Each row was made from one small tree. The marks that hang from a mark follow it in brackets, in alphabetical order. Every link used is in the known rows. Write each row's tree.
Known rows:
neruz[podi[mekav]]: [ 57   0  19  33 -54  21 -15  21  22   4  14 -12  -1  42  29  22 -35 -15
  23   7   6]
zofu[dirapad[mekav[podi[beken]]] zuge]: [ 11 -11  18  13 -34  14  -7 -25  61  15  23 -23   7 -14  58  31 -31  32
  25 -22  18]
neruz[podi[beken[nabe] mekav[dirapad] zuge]]: [ 27   2 -18  35 -47  13  -3  14  48 -12  40 -23  -4  14  48  19 -16 -31
  17  -4  -9]
zuge[podi[beken nabe] zofu]: [ 38  -1   1  27 -37  19 -29  28   2  37   2 -27 -16  -6  29   9 -48  15
  44   8   3]
dirapad[mekav zofu[zuge]]: [ 39  -1  18  35 -30 -11 -28 -13  17  14  42  -4  -4 -11  20  21 -43  20
  20 -25  41]
zuge[podi[beken mekav[dirapad[zofu]] nabe]]: [ 34   6 -19  39 -40  12 -44  22  16  34  12 -46 -14  19  24   6  -4  -3
   5  11  12]
podi[beken mekav zuge]: [ 17 -18   9  20 -71 -15 -24   8   6   1  23 -31  12  32  56  32 -30  -4
  15 -24   0]
podi[beken[nabe] mekav[dirapad] zuge]: [  5   2 -14  40 -44  10 -10   3  17  -1  41 -31  -7   8  53  23 -11 -26
  15 -25  -7]
zuge[podi zofu]: [ 47  -5  13  32 -33  14 -23  -1 -33  29   6 -14 -13  -3   5   9 -49  11
  49 -13  15]
mekav[dirapad podi[beken nabe zuge]]: [ -3  -5  -5  40 -57  27 -49   7  23  10  30 -38  29 -22  50  41 -33   2
  21 -46   7]
mekav[dirapad podi[beken nabe]]: [  9   8   0  42 -54  57 -39  13  29  18  25 -30  13  -3  46  32 -25 -10
  22 -32  15]
podi[beken nabe zuge[zofu[dirapad[mekav]]]]: [  4  -1  -5  25 -36  -1 -29  -8  34  28  24 -46 -19 -39  48  22 -61  28
  37 -17 -22]
neruz[podi[zuge]]: [ 46 -17  11  32 -64   1 -27   1   4  -5  33 -14  22   7  24  30 -48   3
  36 -30  14]
zuge[podi]: [ 49 -15  18  34 -40  21 -25  -2 -29  29   7 -21   0  14  24  13 -30  12
  43 -16  23]
zuge[podi[beken[nabe] mekav]]: [ 43  -7   4  25 -29  18   4  25  19  32   0 -23 -16  31  63  11  -7  -6
  31  16   2]
zofu[dirapad]: [ 30  -1  10  33 -51  30 -20 -27 -20  22  29 -32  -3  10  16  25 -19   7
  37 -33  12]
zuge[podi[beken mekav nabe] zofu[dirapad]]: [ 30   3  -7  21 -25  10 -20  20  17  46 -11 -53 -26   2  27   7 -30  20
  31  33 -25]
mekav[podi[beken nabe]]: [ 23  -2  14  30 -59  42 -34  28  33  28  10 -23  22   6  62  42 -36   6
  29 -24  17]
beken[podi[mekav nabe zuge[zofu[dirapad]]]]: [ 25  -1   6  38 -31   9 -31  15  10  32  13 -42  -2 -27   8  32 -63  24
  31   1 -26]
dirapad[mekav[podi[beken nabe zuge]] zofu]: [ 15 -12   3  27 -55  -5 -52  12  56  31  21 -29  24 -23  72  44 -49  28
  15 -40  22]
mekav[dirapad podi[nabe zuge]]: [  4   0   3  55 -38  31 -56   3   2  17  26 -37  31 -39  31  42 -41   6
  25 -51   7]

Write each row's tree:
[ 14   5 -27  38 -51  -7 -23  -2  18   5  51 -29  -3   8  36  25  -2 -23
   3 -33  12]  podi[beken[nabe] mekav[dirapad[zofu]] zuge]
[ 30  13  -5  48 -52  16 -40  -9 -13  11  39 -26  -8  26   2  19 -11 -23
   3 -29  24]  podi[mekav[dirapad[zofu]]]
[  7 -15  15  15 -53  -1 -26  -7  38  11  18 -14  10 -20  64  36 -71  16
  34 -45   8]  dirapad[mekav[podi[beken zuge[zofu]]]]
[ 42   2   2  41 -43   3 -38  27  12  10  25 -17   7 -30  10  29 -74  11
  43  -9  -7]  neruz[podi[nabe zuge[zofu]]]
[ 14  -3   1  28 -39 -15 -24 -17 -18  16  19 -42  -5  -9   7  27 -45  11
  26 -21 -19]  podi[mekav zuge[zofu[dirapad]]]
[ 34  13  12  59 -35  59 -34  29  14  21  23 -29 -10   9  21  22 -39 -15
  19   1  -1]  beken[podi[mekav[dirapad] nabe]]
[ 22 -11  26  19 -58  35 -17  -2  47  18  13 -11   5  16  81  32 -42   5
  29 -35  23]  dirapad[mekav[podi[beken]]]
[ 38  -3  10  41 -35  20  -8   8  -4  16  37   1   0 -33  18  32 -65   3
  50 -35   8]  beken[nabe podi[zuge[zofu]]]
[ 23  10  -3  52 -23  25 -11   8   4   7  37 -13 -14 -25  11  22 -51 -18
  29 -20 -10]  beken[nabe podi[mekav[dirapad] zuge[zofu]]]
[ 26   1  -6  41 -32  30 -32  26  15  29   4 -47 -18  19  42   5 -14  -7
  17  19  -6]  zuge[podi[beken mekav[dirapad] nabe]]
[ 37   0  12  40 -28  11  -5  23   9  16  24  -7  -6 -16  27  31 -61  -3
  36 -13  -8]  beken[nabe podi[mekav zuge[zofu]]]
[ 25   9  12  31 -28  25 -15 -30   5  27  23 -25 -33 -16  21  13 -54  13
  43 -23  -2]  zuge[zofu[dirapad[mekav]]]
[  7  -9  15  38 -22  18 -42 -11  37  40   8 -48  16 -47  61  42 -52  40
  34 -34  -9]  zofu[dirapad[mekav[podi[nabe zuge]]]]
[ 34   4 -11  52 -37  14 -25   2   9  13  48 -19   3  -8  14  28 -21 -15
  11 -31  17]  beken[nabe podi[mekav[dirapad[zofu]] zuge]]
[ 31   2 -11  38 -25  33   0  11  16  22  15 -30 -26  23  48   2   3 -22
  23   9   0]  zuge[podi[beken[nabe] mekav[dirapad]]]
[ 36 -17  18  27   1   1  -9 -30  13  30  12 -33 -17 -25  27   5 -33  45
  40   2  11]  zofu[dirapad[mekav] zuge[podi]]
[ 12  -6   7  29 -31  -5 -24 -36   0  20  29 -34 -17 -36  23  21 -62  25
  42 -37 -10]  podi[zuge[zofu[dirapad[mekav]]]]
[ 44 -19   8  16 -31 -22 -21  -8  32  22  25 -13  -8  -1  38   7 -30  33
  22  -3  42]  dirapad[mekav zofu[zuge[podi[beken]]]]
[  8   6  -3  45 -39  -2 -35  -9 -24  -2  33 -30  -8  -9   3  20 -49 -16
  19 -32 -10]  podi[mekav[dirapad] zuge[zofu]]
[ 41 -10  -5  24 -60   8  -1  14  39  -3  39  -8  11   6  56  29 -29  -8
  38 -19   8]  neruz[podi[beken[nabe] zuge]]
[ 12   6  -2  39 -25  -8 -38   7  -4  30  12 -53  -6 -27  12  30 -52  19
  28  -5 -32]  podi[mekav nabe zuge[zofu[dirapad]]]
[ 22  -5  23  29 -34  40 -19 -29  30  33  11 -29   1  -9  52  32 -37  21
  35 -36  11]  zofu[dirapad[mekav[podi]]]
[ 54   3   0  26 -57  38   8  20  45   5  34   0  -5  26  53  21 -20 -20
  39  -4  16]  neruz[podi[beken[nabe]]]
[ 30   2  -6  55 -46  11 -56  19   9  20  38 -36  11 -11   7  31 -37   0
   5 -22  10]  beken[podi[mekav[dirapad[zofu]] nabe zuge]]
[  9   0 -23  35 -56  12 -29 -13  25  10  50 -19  25 -19  39  40  -7  -9
  14 -64  33]  mekav[dirapad[zofu] podi[beken[nabe] zuge]]
